Known rows, with every way that one mark hangs from another
(S (D F)): [  5.6   0.3  -0.8  25.8  27.2  18.2  13.5   4.5  -3.6  24.3  -3.0  -5.4
  -1.3   8.4  11.6 -10.7  -1.7  -4.3   2.7   8.8 -19.6  14.4]
(C S (X (D (F W) H))): [-20.5   9.8  -2.5  -3.0 -42.0 -24.8 -31.6  12.6  14.9 -21.1   4.2  26.4
   8.8 -27.1 -14.3 -12.3  -8.6   9.7 -16.4  12.2  30.2  -9.2]
(L J): [ 15.9   1.6  13.7   5.3  37.7  23.6   6.5  10.6 -13.4  -9.6   1.8 -28.0
   2.3  23.4 -17.0   2.4  -4.1  -0.8 -22.4  14.1 -25.3  17.1]
(J D L): [ 29.7 -19.9   5.1 -21.8  20.7  25.1   0.8  -7.4  -9.2  16.3  15.0 -28.6
   6.4   1.9  15.2  14.6  -1.1 -15.4   5.9   6.2 -13.6  15.7]
(L (J (D (S (C X))))): [ -7.5 -14.2   8.7 -11.3  19.7   7.0  28.7 -16.0 -14.8 -12.1   4.4 -14.4
   7.0  13.5  16.9  13.5 -19.3  -2.3   0.1   1.3  -2.7 -11.8]
(C S X): [  4.3  28.4   0.8   4.9  11.4  -5.0 -17.0 -13.3  14.0   0.1  -7.8   0.0
  -5.1   9.1   4.7 -27.1 -18.9   1.0 -13.3  34.3   4.4  -0.7]
(D X): [ 19.0  11.5   3.9   2.5  19.3   4.3 -11.6  -9.5  -4.4   9.5 -16.9  -7.1
 -18.6   6.1 -10.1 -14.4   1.7   3.4  -3.4  12.2 -13.0  27.8]
(D (F W) H (S C) X): [ -5.1  10.3   3.0 -12.4 -40.6 -10.9  -0.8   4.3  10.0 -16.7  -9.5  12.7
  11.5 -24.4   4.7   7.8  12.6   4.7  30.7 -32.6  34.7  -2.3]
(F W): [  9.5   6.5   3.2   5.0  17.8  11.4 -22.8  14.5  -8.7  -8.1  -3.8  -9.7
   3.3   0.3   9.3  -1.5   5.6 -12.5  -4.4  17.6  -9.4  15.1]
(S (D F H)): [  8.3   2.3   5.6  14.1   5.3  11.5  12.6  12.2   0.0  18.1  16.0  -8.0
   1.5  -0.9   7.4 -14.3   7.5   0.4  -4.7  -1.6  -1.0  13.1]
(J (D (S C)) L): [ 18.4 -24.0  -2.2 -29.4  10.1  18.7  20.2 -19.3 -12.4   1.4   5.0 -25.6
  13.3  -0.6  36.6  21.9  -6.4  -8.5  24.0  -3.8   3.1  -6.7]
(N (X C D)): [-11.8  -5.0 -11.0  13.5  19.8 -13.8 -24.3  -4.6   1.9  -8.4 -22.7  19.4
 -26.4  16.0 -26.9   9.9   7.2   0.3 -16.9  18.2  -4.8   2.0]
(N (X C (D H S))): [-10.7  -9.5 -11.0   6.5 -12.3 -28.1 -22.4  -4.7   8.9 -26.8 -15.9  13.0
 -11.2   8.7 -21.0   4.6  15.9  14.8 -21.9   7.4  24.8 -13.6]
(J D): [ 17.4  -8.3  -2.5   4.5  24.4  16.5   3.7  -6.5 -23.2   5.3  16.8 -16.3
   3.4  13.3  16.3  -0.9  -7.5 -19.6  -3.8  12.8 -18.6   7.9]
(C (X D)): [-12.9   4.9  -1.7  14.8  12.5 -12.1 -24.2  -8.0  -9.3   2.7  -9.6  11.6
 -25.9  -6.8   1.0 -24.8 -14.0   1.8 -26.3  29.1  13.8  14.6]
(L (J (D (F W) H))): [  6.6 -13.7  17.8  -9.0  -7.5  16.4   9.3  26.4 -11.7 -16.5  34.8 -14.9
  29.6  -1.2 -15.9  25.4   7.2 -12.2  -5.3 -18.4  -6.8   3.1]
(D (F W) S (X C)): [ -5.2   7.0 -15.9  11.1 -14.5 -10.4 -25.7  -0.3  18.2  -9.7 -30.7  16.7
  12.4  -4.5 -11.1   7.9  20.1  -0.3  29.7 -21.9   8.3 -14.0]
(S (C X) D): [-19.1  10.6   3.0   0.1  34.0   3.9  23.4 -17.5  -4.0  29.6  -9.1   3.6
 -37.9  -0.4  41.9 -12.0 -18.3  -2.3   8.6  20.1  -4.5   1.6]
(S (C X) (D F)): [-22.5  16.5   0.8  11.9  26.0   6.4  24.9 -11.3   5.2  35.0  -7.0  16.0
 -24.9  -5.0  32.6  -9.3 -15.9 -10.4  24.1   3.1   5.6   4.8]
(J (D H S)): [ 20.7 -14.0  -0.8  -3.1 -10.3   2.4   4.7  -7.0 -18.9 -13.5  22.2 -23.2
  20.7   6.6  20.7  -7.5   1.5  -4.2  -9.1   0.3  12.9  -8.5]
(X C (D H S)): [ -6.4 -13.8 -24.2   5.3 -19.7 -18.2 -16.4   2.3 -10.6 -31.1  -5.0   1.3
  -1.3   0.1  -5.6  -1.9   9.7  10.5 -26.0  -0.5  14.3 -27.9]
(J (D S X)): [ 16.3 -17.5  -4.7  -2.6   2.5  -1.2   0.6 -21.5 -14.8  -4.2  -8.5 -10.9
   7.6   5.0  14.2  -2.9  -2.3   1.5   6.3   3.6  -9.8   1.9]
(S (D H X)): [  9.4  -3.7  11.2 -10.8   1.2  -2.9   3.9  -2.2  -1.0  16.9  -5.1 -12.7
 -20.6  -4.2   5.4 -15.7   7.1  19.2 -10.7   9.7 -14.8  16.6]

Rows
[ 14.0 -11.1  18.5 -12.5  -6.0   8.2  14.2   7.6  -8.8  -3.7  20.7 -13.5
  15.1   2.1 -29.7  14.8   4.7  -0.8  -3.7 -22.5 -11.9  13.7] => (L (J (D F H X)))
[ 14.1 -10.4  15.4  -3.4   4.4  19.5  20.3  14.3 -14.7  -7.5  35.9 -18.8
  25.0  11.7 -18.5  15.1   1.0 -12.4 -12.9 -17.8  -8.1   7.5] => (L (J (D F H)))
[-20.9  18.9   6.8   2.7   2.0   0.1  24.1  -5.4   7.8  28.0  11.3  12.9
 -20.5 -13.0  28.7 -11.1  -7.5  -5.0  16.9  -6.1  25.2   1.3] => (S (C X) (D F H))
[ -6.0  19.4   3.6   3.5 -13.5 -10.2  -0.1  -2.0  25.7  12.5   5.1   6.4
   1.0  -6.0  10.4 -25.4 -11.6  10.3  -7.1  16.4  10.8  -7.9] => (C (S (D F H)) X)
[-16.7  24.1   2.5   2.1 -31.7 -11.6  -2.3   4.5  15.3 -11.9   6.7  16.5
  11.9 -22.8  23.7  -6.0   5.9  -6.3  23.8 -19.6  59.3 -10.9] => (D (F W) H (S (C X)))
[ 12.8 -17.7  13.3 -10.6 -17.6   4.2  19.4  -0.1  -6.3 -15.2  12.4 -15.8
  28.1   4.1 -20.1  12.2   5.9   6.7  -2.4 -23.8  -0.4  -0.4] => (L (J (D F H S X)))
[ 10.8 -14.7  10.2   7.1  25.9  25.7  19.7   8.5 -17.8  -0.8  19.8 -15.8
  22.6  17.8 -15.0  16.7  -6.1 -14.6  -2.5  -7.7 -25.2   9.8] => (L (J (D F)))
[ -2.9   4.0  -7.3   3.3  25.4  -7.1  -6.3  -8.4  25.2   2.6 -22.6   4.7
 -15.6  28.0  -9.9   7.4   2.2   6.7  -3.1  26.7 -25.8 -13.1] => (N (X (C (S D))))
[-13.8  16.2   6.1  -3.9 -23.1 -13.2 -10.5   8.0  28.8   3.2   5.0  10.6
   8.5 -15.3  10.8 -15.2  -4.9   9.4  -0.5  14.3  12.3 -12.3] => (C (S (D (F W) H)) X)
[ -0.5  20.1  -5.5 -15.3 -41.0 -15.4 -29.0  16.2  27.1 -14.7  -2.7  17.5
  11.2 -12.2 -30.9  10.6  18.3   1.3  14.8 -24.3   5.1 -17.5] => (D (F W) H (X (C S)))
[-19.7 -12.3 -23.4   8.9 -41.3 -19.7 -25.4  18.9  -1.4 -34.3  -2.5  19.5
  16.9 -16.7 -10.7  11.8  18.7   3.8  -5.3 -19.2  25.5 -30.2] => (X C (D (F W) H S))
[  2.7  -0.6   1.7  15.3  15.9   7.4   7.6  -3.9   4.4  30.1 -19.2   3.0
 -12.9   1.0  -0.6 -11.0   1.8   7.2  13.0   3.6 -23.9  22.2] => (S (D F X))
[ -2.9  12.9   6.6  -8.4  -5.7 -13.6  -5.0  -6.4  17.5   7.2   3.6  -6.0
 -10.2  -0.1  16.5 -29.1 -14.7  16.3 -19.7  32.1   2.3  -9.2] => (C (S (D H)) X)
[ -7.0   1.9  -5.0  10.9  27.9  19.6  32.2  -1.8  -9.4  25.7  -5.1   3.7
 -11.2   3.5  26.1   4.6 -10.8 -10.3  23.1  -2.3 -14.3   6.3] => (S C (D F))
[  2.3 -17.4  15.3 -12.3   6.1  13.4   5.4  12.6  -8.9  -6.0   6.1  -3.9
  18.4  -2.5 -21.7  27.8   0.9  -5.9   9.6 -15.5 -27.2  11.5] => (L (J (D (F W) X)))
[  1.4   0.1   4.6 -15.8 -28.7  -8.6  -8.7  12.9  19.9  -2.7  -7.2   4.7
  12.9 -15.6  -5.7  -1.7   3.7  19.6   3.9   2.5 -12.9  -4.8] => (C (S (D (F W) H X)))
[  7.2  15.1 -11.9   8.4 -30.0 -14.5 -10.7  -6.4  17.7  -5.7  -9.1   8.0
   8.2   1.2 -16.2  -7.5  20.8   4.6  13.1 -30.8  23.4 -12.7] => (D F H S (X C))
[-12.4  -3.3 -25.1  25.5   6.2  -1.5 -15.2   5.6 -10.6  -2.1  -9.1  20.0
  -7.1   3.7 -22.4   7.5   3.2 -10.2  -6.9  -4.3  -5.7  -7.7] => (X C (D F))
[  7.4 -16.9   3.9 -16.2  23.4  10.0   8.0  -4.4 -13.4  -5.3   0.9 -15.3
  -2.4  18.9 -22.7  25.1   0.2  -2.5  -4.4  -6.5 -40.0  -4.7] => (L (J (D (X C))))
[ -6.7   5.0   6.7 -11.9  -4.4   0.7  25.9  -3.6   1.4  24.4  -3.9   7.1
 -19.4 -13.1  10.4   1.9   1.0   5.1  21.6 -19.6   0.5   8.6] => (S C (D F H X))
[-26.4  13.8  -5.9  11.0   8.4  -5.4   2.1 -11.9  -9.1   9.0  -8.1  25.3
 -23.8 -12.3   8.2  -4.3 -18.9 -11.4   7.1   3.4  22.8   8.2] => (S (C (X (D F))))
[ -7.4   1.0 -25.0   3.6 -29.9 -13.4 -20.5  11.9   3.6 -24.8   5.6  18.2
   8.7  -3.0 -29.7   7.3   1.0   1.0 -17.6  -8.5   3.0 -26.8] => (X (C S) (D F H))
[ 10.1   3.7   2.4  -8.2 -17.0  -5.2   4.3   3.5  15.9   6.0  -5.8  -1.1
   5.9  -3.5 -11.2 -11.3  -2.2  20.1  -0.4   4.6 -14.7  -0.1] => (C (S (D F H X)))
[ -3.1  -1.0   9.0 -25.1   3.5  -1.2  23.7  -8.1  -6.4  16.2  -4.6  -4.2
 -28.7  -8.7  20.3   0.6  -1.5  13.2   6.3  -1.8  -9.5   7.1] => (S C (D H X))
[-11.9 -11.4 -16.5  15.8   8.4 -20.8 -21.2 -10.7   6.1 -19.9 -32.2  15.0
 -15.0  15.4 -17.4   5.6   9.3   8.7 -14.4  17.8   8.3 -10.0] => (N (X C (D S)))
[ 17.9   0.3   2.1   6.0  -4.8  11.4   4.3   5.4 -14.1   5.3  37.1  -6.5
  18.8   0.2   3.1  -1.6   2.9 -22.1   0.4 -14.2   9.9   7.5] => (J (D F H))
